(in the rows, 128 means zero)
Known rows, with every step that occurs:
lugafar -> leris -> zotide -> rapa -> pesu: 124 143 147 134 122 122 122 141 119  98 115 154  84 157 135 101 113  91 136 108 115 136 104 150 128
pesu -> leris: 118 120 107 128 130 136  93 115 137 141 121 115 139 106 147 137 124 171 127 148 100 111 130 115 116
fomipot -> lalisi -> rapa -> lugafar: 119 121 131 117 148 133 153 121 111 179 169 130 170 105 110 139 128 159 131 122 148 139 136 108 128
lalisi -> rapa -> pesu: 138 138 120  96 118  98 131 142 109 151 131 144  97 152 144 113 125 109 154 112 119 142 134 125 114
pesu -> leris -> lalisi -> rapa -> fomipot: 116 185  93 117 125 108 107 127 116 172 112  84 115 133 157 134 132 134 131 149 117 123 134 116 141
zotide -> rapa -> leris -> fomipot -> lalisi: 116  99 136 137  97 152 167 106 149  65 107 143 119 122 101 141 157 143 135 139 148 117 149 137 116
zotide -> rapa -> leris -> fomipot: 134 119 128 118 115 111 139 116 136  53 132 121 115 143 111 141 155 139 122 120 161 116 148 132 112
rapa -> lugafar: 125 125 139 118 162 140 132 135 133 153 176 127 160  94 118 146 109 178 109 106 152 128 135 110 122
fomipot -> lalisi -> rapa -> pesu -> leris: 113 120 110 124 103 131 123 110 127 156 109 131 110 128 146 115 135 141 154 154  91 121 131 121 103
leris -> zotide -> rapa: 142 144 135 132 137 121 107 140 117 109 126 147 141 148 120 112 124 130 135 132 120 121 102 115 142
pesu -> lalisi: 145 115 125 140 122 144 127 130 160 118 143 125 150 106 132 136 134 130 113 131 123 123 139 121 132
zotide -> rapa: 128 154 124 110 126 116 116 140 123  88 123 161 137 145 134 124 117 127 132 117 119 108 130 123 142
lalisi -> rapa -> pesu -> leris: 125 132 106 115 114 111 105 120 121 157 120 123 109 137 154 117 128 137 147 145  93 121 127 116 105
fomipot -> lalisi -> rapa -> lugafar -> leris -> pesu: 117 105 146 126 171 129 154 130 103 193 123 141 152 119 111 142  89  97 108 110 153 130 133 156 143
pesu -> lalisi -> rapa: 153 128 108 116 129 101 123 127 113 153 149 116 163 132 136 126 150 106 133 137 123 142 135 114 142
zotide -> rapa -> pesu -> leris -> lalisi: 115 142 129 147 102 127 113 155 138  85 113  93 116 168 133 120  96 131 117 158 111  99 108 136 117
fomipot -> lalisi -> rapa: 124 118 117 110 121 122 142 120 100 163 115 139 150 126 126 124 140 124 155 140 124 142 135 117 141
lugafar -> leris: 103 119 131 124 150 127 108 123 101 116 110 121 122 110 150 134 107 102 117  94 127 150 125 167 152
lugafar -> leris -> lalisi: 100 123 138 144 139 129 112 155 104  91 110  74 133 142 136 136  90 100 102 122 144 139 109 165 158
pesu -> lalisi -> rapa -> leris -> zotide: 155 110 131 154 137 121 133 121 114 155 160  78 141 147 121 113 145 133 128 143 148 166  95 109 110
lalisi -> rapa -> fomipot: 125 185  95  95 135 104 116 123 115 188 116 126 106 116 161 137 143 130 140 117 119 135 148 111 144
pesu -> leris -> fomipot -> lalisi -> rapa: 126 103 110 110 114 116 129 102 111 144 109 130 149 116 113 134 171 132 156 161 122 126 147 122 137
pesu -> leris -> zotide -> rapa -> fomipot -> lalisi: 103 155 121 151 106 170 130 103 154 142  83 150 111 103 132 122 144 151 139 159  97 108 126 116 132

Rows:
161 107 133 140 140 142 139 148 165 152 132 138 153 116 118 142 114 110 102 136 135 105 144 124 129 | leris -> pesu -> lalisi
127 137 140 143 157 135 113 124 129 139 173 124 168 118 106 127 116 175 112 133 132 114 105 102 125 | pesu -> leris -> zotide -> rapa -> lugafar
147 138 134 141  99 134 140 139 167  84 137 154 115 142 137 116 130 102 122 123 113 113 136 133 118 | zotide -> rapa -> pesu -> lalisi
 98 139 143 129 163 124 123 118 100 105 145 129 147 117 133 135 102 112 104  85 143 139 122 160 152 | zotide -> rapa -> lugafar -> leris
128 105 131 150 118 143 110 118 122 176 115 118 118 126 123 103 141 143 155 166 101 140  96 112 112 | fomipot -> lalisi -> rapa -> pesu -> leris -> zotide
132 153 134 112 111 117 135 148 138  89 120 172  86 159 143 113 109 115 138 106 112 112 133 134 114 | zotide -> rapa -> pesu
131 114 129 107  99 120 152 127 125 131 112 154  94 137 119 120 152 108 161 128 125 133 148 132 117 | leris -> fomipot -> lalisi -> rapa -> pesu
137 109 112 105 110 104 108 117 134 115 120 128 107 124 116 137 166 136 145 147 119 110 152 126 117 | lalisi -> rapa -> pesu -> leris -> fomipot
143 104 137 147 146 140 135 135 148 140 120 131 147 115 128 141 107  82  93 123 131 121 136 155 145 | lugafar -> leris -> pesu -> lalisi
121 144 126 129 120 118 146 118 126  77 139 119 117 164 146 125 116 143 119 110 143 128 122 124  98 | zotide -> rapa -> leris
131 133 126 104 165 109 133 131 103 179 184 118 170 115 119 141 121 156 122 111 150 141 133 106 129 | lalisi -> rapa -> lugafar
115 189 121 132 138 128 105 120 125 132 101 137  95 123 150 124 132 114 124 112 115 131 118 136 156 | lugafar -> leris -> zotide -> rapa -> fomipot
121  98 130 111 141 117 108 117 119  83 109 125 118 101 117 152 151 108 119 106 145 131 151 166 157 | lugafar -> leris -> fomipot
140 110 139 152 143 140 127 128 124 141 142  88 124 133 125 119 123 160 125 128 149 158  97 113 103 | rapa -> leris -> zotide
143 115 130 139 144 116 129 125  98 165 149  80 134 152 126 115 138 143 135 133 151 171  94 109 108 | lalisi -> rapa -> leris -> zotide
133 139 148 133 161 132 126 137 125 134 178 135 163 124 101 128 113 161 114 119 148 124 107 106 131 | leris -> zotide -> rapa -> lugafar
140 145 143 128 116 125 125 152 131 109 123 159  91 159 130 101 115 115 142 118 115 122 106 127 117 | leris -> zotide -> rapa -> pesu
121  85 136 123 108 164 147 118 152 100  99 153 129  89  95 147 158 146 140 141 138 113 158 134 136 | leris -> fomipot -> lalisi
139 130 144 160 110 136 132 132 151  87 131 139 110 141 132 108 131  80 118 122 115 133 112 147 134 | lugafar -> leris -> zotide -> rapa -> pesu -> lalisi
132 105 117 103 118 116 143 115 109 140 115 140 143 120 106 136 166 119 156 144 137 133 152 123 145 | leris -> fomipot -> lalisi -> rapa
147 117 132 141 105 146 136 140 171 112 139 139 109 121 137 125 127 115 123 123 116 122 138 127 113 | rapa -> pesu -> lalisi
154 105 135 150 131 142 158 135 163 137 141 114 141 133 124 141 112 119  93 132 146 119 138 126 104 | rapa -> leris -> pesu -> lalisi
 97 123 149 148 155 138 123 151 107 105 144  67 150 130 122 144  83 116  92 115 159 140 111 161 153 | rapa -> lugafar -> leris -> lalisi
101 162 120 130 104 165 147 115 154 122  84 167 104 105 137 134 136 139 139 132 110 111 148 128 138 | zotide -> rapa -> fomipot -> lalisi
